What can hang from each mark
G: B P Z
Z: G T
B: G M T
T: B Z
M: B Z
P: G T

Known rows, with every way that one mark hangs from another
{T {B {G P}}}: [-11   4  12  -8   9   7 -20 -18   9   3   3  14   5 -15  -3  22   8  -1
   2  -4 -11  18  17   7  -8 -11   8  -1   0  12  13  -2  -1  -6   1   8
   4  -2  28 -13  13  23 -13 -13 -15   8  -2   7  18]
{Z {G {P {T B}}}}: [-16   1 -14  -7  13  15  -9  -3   0  -1  12  19  16  -6  -8  24   7 -21
   9 -19   9  21  16   6 -16 -20   8  12  -2  19   8  -2   7 -17  -9   5
  -2 -10  18 -15  22  16  -9  -8 -11  11  -9  20  13]
{G {P T}}: [ -1   2  -2   3   9  15 -20 -12  -5  -1   5   7   8   2   5   7  12  -9
   6 -10  12  17  10   4  -1 -15   3  15 -15   8   9   3  14 -10  -5   3
   5  -7   4  -9   6  16  -4   0  -7   0  -2  25  11]
{B {G P}}: [ -2  -2  12   2   5   6 -21 -19   3  -2   3  10   5 -10   1   6  11   0
  -3   2  -5  21  14   5  -5  -2   8   2   1   7  11  -7   2  -2   3   2
  17   6  18  -3   9  18  -7  -7 -14  -5   3  12   9]
{M B {Z G T}}: [-13 -14   0  -3   7  13  12  11   3   3   9  22   9 -18 -11  27  -4 -27
   6  -8   7  19  12   5  -5 -12   6  -3  16  10   5 -11  -3 -23   4   3
 -21   6  20   3  18  -4 -17  21 -20  -8   8   8 -23]
{T {B M} {Z {G P}}}: [ -6   0  14  -7  -4  14   1   0  -9   9  -2  10   6 -20 -31  34  -4 -19
  11 -10  -2  17  26  13  -3 -16  32   4  14  13  -4 -19   6 -10 -12  13
 -14   0  28 -15  18  16 -16  -7  -7  13  -6   7  13]
{T {B M} Z}: [ -7   8  19  -9  -6   7  -7  11   4  17  -7   7   0 -16 -22  41  -6  -4
   9  -1  -5  -1   8  18   9 -17  15  -5   4   4  -4 -10   7  -9  -8  17
 -14  -2  19 -13  -2  12 -16  -2  -8   5  -8   6  10]
{B M {T {Z {G P}}}}: [ -4  -7  26  -6 -18  12   3   4 -10   6  -8   9   4 -15 -26  16   2  -2
   2 -10  -1  17  18   9   5 -11  21   6  25  -2 -11 -22  10   4  -9   4
  -3  11  22 -14  22  11 -18  -7  -2  -3   1  18   4]
{T B Z}: [-12   6   9  -6   2  -1 -10   4   9  10  -2   9   3 -18 -15  40 -13  -6
   6 -11  -6   3   9  17  -3 -13  23   1  -3  -1  -5 -15   1 -10   0  10
 -24  -2  14  -9   0   9 -12  -2 -16  11  -5   7   8]
{P {T B Z}}: [-19   4   0 -12  11   9 -13   6   9  11   1   9  10  -9  -6  32  -5 -15
  12 -14   2   1   6  13  -6 -19   4   4 -19   4   1   1   5 -15  -3   8
 -20  -2   9  -8  -2  11 -10  -1 -14  11 -10  20  11]
{G B}: [ -1  -2   6  -2  12   9 -15   9   5   1   1  13   3  -7   6  18   3   0
   2  -3   0   2   7  23  -4   4  21   7  -8   6   1 -12   5  -7   0   3
   8  -9   5   3  -2   6   4  -1  -3   7   7   3   9]
{P T}: [ -9   3  -8  -3  10   9 -18   3   2   1   5   9  10   7   5  11   6  -4
   6  -5  12   5  -2   3  -4 -10  -9   5 -11   5   5   3   6 -13  -4   2
   5  -5  -1  -5  -2   6   0   5  -9  -2  -3  24   1]
{B {G {P T}} M}: [ -2  -2  11  -8   5  19 -23 -15  -4   6   0   2   5  -1  -1   2  24   3
   5   5   6  16  11   2   4 -13  -8  -4  -7  16  15   7  12  -5  -8   9
  26   3  14  -5   6  19 -12  -6  -5 -11  -5  27  15]
{P {G {B M}}}: [  3  -2  20   7  16  22 -12  15  10  14  -6   7  -1  -4  -5  14  10  10
   6  -1   7  -4  -1  33   6   7  20  -2   4  12  10 -13  14  -5 -15   8
  15 -17   8   8 -18   3   5   2   1  -2   0   7   8]
{G {B M}}: [  5   1  11  -1   4  17 -12  15   0   6  -4   9  -1  -9  -2  19   8  10
   4   5   1  -1   5  23   9   2  18   2   3  10   3 -12  12  -8 -11   9
  21  -9   9  -4  -6  10   0  -3   3   0   5   5   9]
{M {B G T} Z}: [-13 -14  27 -16  -2   7 -17   0   8   4  -2  13   1 -18   8  14   7   9
 -11 -11  -8  12  -4   8   2  -6 -14 -10   2  -8   8  -4  -8   0  19  -2
  -4  11  19 -10  18   4 -22   3  -7 -11   7  16 -11]
{M {B {T {Z {G P}}}}}: [ -9  -9  10 -12  -9   7  -8  -4 -18   1   0  22   5 -19 -26  25  -8  -6
  -1 -28   7  23  15   4   1 -12  27  15  14 -12  -5 -18   0   6   7  -8
 -21  20  18 -16  23  -3 -23   1  -7   2   4  14  -2]
{M B}: [ -2   0  -4  -6   4   3 -21   3  -8   1   4  19  -3  -7 -10  28  -4   5
   2  -7  10  11   0   2   7 -10   4   8  -4  -3   5  -4   0 -10   7  -3
 -10   0   7 -11  -1 -10  -9  14 -10  -5   6   8  -4]
{M {B T}}: [ -9  -4   7 -14  -8   3 -17   8  -7   2   0  17  -1  -8  -9  26   0  19
  -5 -10   4   7  -5   5  12  -9  -1   7   6 -11   1  -3  -1  -1  11  -7
  -4   2  11 -17   9 -10 -15   5  -8  -6  10  11  -5]
{M B Z}: [ -2 -10   8  -4   5   7 -16   5   0   2  -1  10  -3 -12   3  22  -4 -10
   0 -13   6  12   6   9   3 -13   3   1 -12   0   3 -10  -1 -16  10   0
 -21   1   8  -7  10  -1 -14  13  -9  -4   1   8 -11]
{G {B M} Z}: [  6   0  18  -4   4  18 -32  28 -14   5  -6  11   3  -8  -1  28   9   9
   2  20  -1  -5   5  26  10  -5  36   2   5  10  -5 -10  13 -15 -17  -2
  18  -5   6  -9 -14   6  -3  -1   4  -4   8   1   9]
{T {Z {G {B M} P}}}: [  4  -7  18  -2   3  20   0   3 -13   4  -5  12   6 -19 -17  18   1 -13
   8 -10   2  16  28  24  -3   1  48  11   6   9  -1 -26  13  -3 -14   8
   5   5  19   0  16  14  -9  -7  -1   6   3   8  13]
{M B {Z {G P}}}: [ -1 -10   2  -3   8  13  -4  -5 -10  -5   4  17   4 -17  -6  16  -4 -25
   2 -22  10  30  21   8  -4 -13  15  11   2   6   5 -20   1 -11   6  -3
 -20   4  14 -12  31   2 -13   6  -8   1   1   5  -8]

Rows
[ -8  -1   6   5  26  17 -32  16   2   6   1   9  14   8   1  21   6  -4
  10   4  18   1  -4  18  -6 -15  12   3  -7   8   6   4  12 -19 -14  -7
   0  -5  -3   1 -26  -2   1   5 -12  -8  -7  22   2]	{P {G Z} T}
[-18   0  -2 -16   2  14  -1  14   4  15   2  13  11  -8 -19  32  -2 -18
  15  -9   6   4  11  12  -7 -18   6  -6   0  14   0  -7   8 -14 -15  13
  -8   1  19  -9   8   6 -14  -1 -10   6 -13  21   9]	{P {T {B M} {Z G}}}
[ -8  -9  28 -18  -7   4 -24 -18  -5   7  -4  11   2 -21 -14  21   3   9
  -6 -18  -5  19  13   5   5 -12  19  10  -3 -15   5  -8  -2  13  17  -3
  -7  29  23 -11  15   7 -27  -5  -8  -5   2  17   2]	{M {B {G P} {T Z}}}
[ -5  -5  13   1   2  20   4   3   3   5   0  10   5 -23 -10  21   4 -22
   4  -7  -4  19  24  21  -2 -17  11  -1  12  19   3 -21   6 -16 -14  13
  -9 -11  28 -17  31  21 -15  -7  -4   6  -5   5   4]	{T {B {M {Z {G P}}}}}
[ -8  -2   4  -5  14  13 -27 -22   3  -1   4   9  12  -2   8   0  18  -5
   4  -3   4  19  11  -2  -9 -12  -7   5 -15  13  17   7   6  -6   3   2
  19   2  12  -3   8  19  -5  -6 -12  -8  -6  25  13]	{B {G {P T}}}
[ -4  11   4  -6   8  22 -18  -3  -2   6   2   7   6  -2 -11  24  14   0
  10  -5   6  10  13   9   7 -26   7   5  -9  17   8   6  17 -14 -15  13
   5 -14  14 -25   7  23 -14  -5  -5   6  -8  20  18]	{G {P {T {B M}}}}
[ -4  -5  21  -7   2  17 -20 -18  -2  11  -7  -1   7  -8  -9   7  12  -8
   8   1   1  15  20   4   4 -17   9  -2 -10   8   8   0  12  -3  -6  13
  13  15  16  -2   2  22 -15  -4  -7 -10  -9  29  13]	{B {G {P {T Z}}} M}
[ -3  -1  11 -11   5   8 -30 -22  -9   1   4  17  -2 -14  -6  14   6   2
  -2  -7   1  24  12  -2   1 -10  10   7  -6   1  17  -2  -2  -1  11  -2
   2  12  16  -7  12   2 -15   0 -12  -8   5  11   5]	{M {B {G P}}}
[-14  -6  24 -12  -5   2 -33  11  -2   0  -2  11   9 -11   3  22  11  16
  -8  14 -13   3  -5   8  -1  -7   7  -4  19  -1  -3   0  -6  -5   2  -8
  18  12  15 -13  -1   8 -10  -8 -10  -9   6  14   0]	{B {G Z} T}
[-10  -6   8 -16  12  13 -28 -25  -9   5   1  10   5 -11  -6  18   5 -11
   6 -13   7  20  16  -2  -4 -19  17   7 -26  -1  17   6   3  -2  10  -1
  -8  28  13  -2   6   7 -23   1 -13  -7  -5  27  11]	{M {B {G {P {T Z}}}}}
[  0  -8   1   1  12  16  -8   1  -2  -7   6  21  11 -12  -2  11   7 -15
   4 -13   7  20  21  19 -12   6  33  20   5  14   4 -22   5  -5  -5  -3
  10  -4  15  -2  17  12   3 -10  -4  11   5   2  13]	{Z {G B P}}
[ -4  -7  40   1   4  22  -5  18  11  21 -13   2   0 -10 -13  18   7  15
   3 -10   0  -8   0  40   7   3  28  -1   7  -5  -2 -17  12  10  -6   7
   2   1  14   4 -13   4  -6  -4   2   0   2  14   7]	{P {G {B M {T Z}}}}
[ -5 -18   1   2  22  28  -3   1   1  -6   5  13  16 -10  15  -2  10 -35
   5 -21   9  21  24  23 -19  -5  16  13 -15  18   6 -13  11 -15  -6   2
   4  -6  12  -1  28  22  -1  -5  -3  14  -4  21   7]	{M {Z {G B {P T}}}}
[-21   4   8   1  23  12 -11   4  21  18   3   8   9  -6  -8  30  -6 -13
  16 -22   8  -3   4  21 -13 -16  11   2 -18   5  11   0   6 -11  -6  10
 -22  -6   9   3 -14   5  -8   1 -19   7 -16  24  10]	{P G {T B Z}}
[  0  -3  16   5  14  24 -23   9 -15  -3   1  17  13 -17   1  33   9  -9
   3  13  -1  10  23  22   3 -13  54  17   6  13  -1  -6  15 -20 -11   0
   8   4  17  -6  -5  18  -7   3 -11   2  15   3   7]	{G B P {Z T}}
[ -8  -4  32 -14 -13   8 -32  17  -9   6  -7   8   5 -10  -8  20  17  26
  -5  24 -14   2  -4  10   8  -7   2 -13  27   1  -6   1   1  -4  -5   0
  29  12  19 -17  -4  10 -15  -8  -4 -18   7  13   1]	{B {G Z} M T}
[-16  -5  21   0   9  15  -4 -15  22   6   4   9  10 -25   1  22  11 -23
  -1   2 -18  18  25  14  -6 -18  11  -8   6  18  13  -1   0 -18   6  21
  -6   2  35  -7  21  33 -21   0 -24   2   6   9   1]	{M {Z {T {B {G P}}}}}
[  3  -1  28  -5  -4  16 -38  -2 -16   3  -5   8   5 -11 -11  17  16   6
   1  21  -6  15  16   6   7 -15  26  -2  12  12   6  -5   9 -10 -12   0
  23  12  19 -14  -3  16 -12  -5  -5 -15   4   8   8]	{B {G P Z} M}
[  3 -10  30  14  21  27  -7  19  18  14  -9   2   0 -10   2   6  10  -5
   6  -6   6  -3   6  40   4   4  11  -8  -7  14   9 -18  12  -8 -11  12
   5 -15   9   9  -9   9  -1   1  -1  -3  -2   5   0]	{P {G {B {M Z}}}}
[-12   0   5  -6   6   6  -1  -7   1   3   4  17  10 -22 -22  35 -11 -27
   7 -20  -2  21  24  14 -14 -14  32  13   7   8  -3 -21   1  -8  -3   8
 -21   0  24 -12  20  14 -12  -8 -17  19  -7   5  14]	{T B {Z {G P}}}
[  1  -8  18  -5  -7  22  -3  12  -9   0  -4  15   7 -13 -11  13  18   6
  -1  -9   1  15  15  22   6   2  27   7  23   8  -3 -18  11   5 -10   1
  24  -2  24 -13  23  17  -7 -14   8   6   8  10  11]	{Z {G {B M T} P}}
[ -8  10   8  -6  -3  14   1  17   8  13   2  14   5 -12 -19  41   7   0
  10  11  -5  -1   8  12  13 -19   3 -13  20  17   3   1   8 -21 -11  21
  -1 -10  25 -12  -1  12 -17   9 -17  -3   8   4   4]	{Z {T {B M}}}
[ -4  -2  28  -8 -19   6  -6  12  -1  16 -14   2   0 -11 -20  22   1  15
   0  -3  -4  -3   2  14  14  -9   8  -5  12 -11 -12 -14   6   4  -4  10
  -1   8  14 -10   1   6 -17  -2  -1  -7   3  16   1]	{B M {T Z}}
[ -7  -6   4  -5  10   6   1  13   2   4   2  18  11 -17 -10  20  -7 -18
   6 -12   2   8  14  20 -16   9  40   9   5   4  -4 -27   1  -7  -2   4
  -5   6  13  13   6   3   0  -4  -9  10   1   5   6]	{T {Z {G B}}}
[  3   1  24  -2  -2   9 -18 -13  -1   5  -4   5   1  -9  -9   7  17   7
   1  11  -5  17  15   5   8  -5   7  -4   8  12  10  -6   9  -2  -4  12
  23   4  20  -8   7  20 -12  -5  -6 -13   2  11  10]	{B {G P} M}
[ -7 -15  -4  -6  15  23 -11  -5 -13  -5   9  18   9 -10   0  12   3 -33
   6 -24  20  29  20   3  -7 -18   2  11 -16   9  10  -6   6 -17   1  -5
 -15   6  11  -8  29   5 -16   6  -6   1  -6  25  -7]	{M B {Z {G {P T}}}}
[ -6  -7  15 -12  -6  18   0  26  -1   6  -2  16   6 -11 -10  14  11  11
   1  -2   0   3   2  21   3   6   9  -3  29   7  -3 -17   5   1 -10   3
  23  -4  19  -6  15   5  -4  -8   6   1   8   9   6]	{Z {G {B M T}}}
[ -2   3  12   7   6  15 -20   3 -12  -4   2  14  13 -12 -10  33   5 -13
   3  15   1  16  22  11   4 -22  42  13  15  10  -4  -3  10 -19 -11   1
  -2   6  14 -13  -5  17 -11   5 -19  -8  13   6  -1]	{G P {Z T}}
[ -6  -6  -9  -3  18  24 -11   0  -5  -5   8  19  14  -4   5   6  14 -19
   6 -17  14  19  17  14 -17  -1  26  20  -6  17  10  -9  12  -9  -8  -2
  16  -6  10   0  18  17   4  -7  -3  13  -3  19  15]	{Z {G B {P T}}}
[ -7  -6  20  -8   3  12 -33  25  -7   0  -2  14   8 -10   6  27   8  17
  -7   6  -3  -3  -1  28   1  -2  31  11  10  -5  -9  -9   5  -6  -5  -6
  14   2   9 -15  -5   5  -1  -9   2   6  11   6   5]	{G {B T} Z}
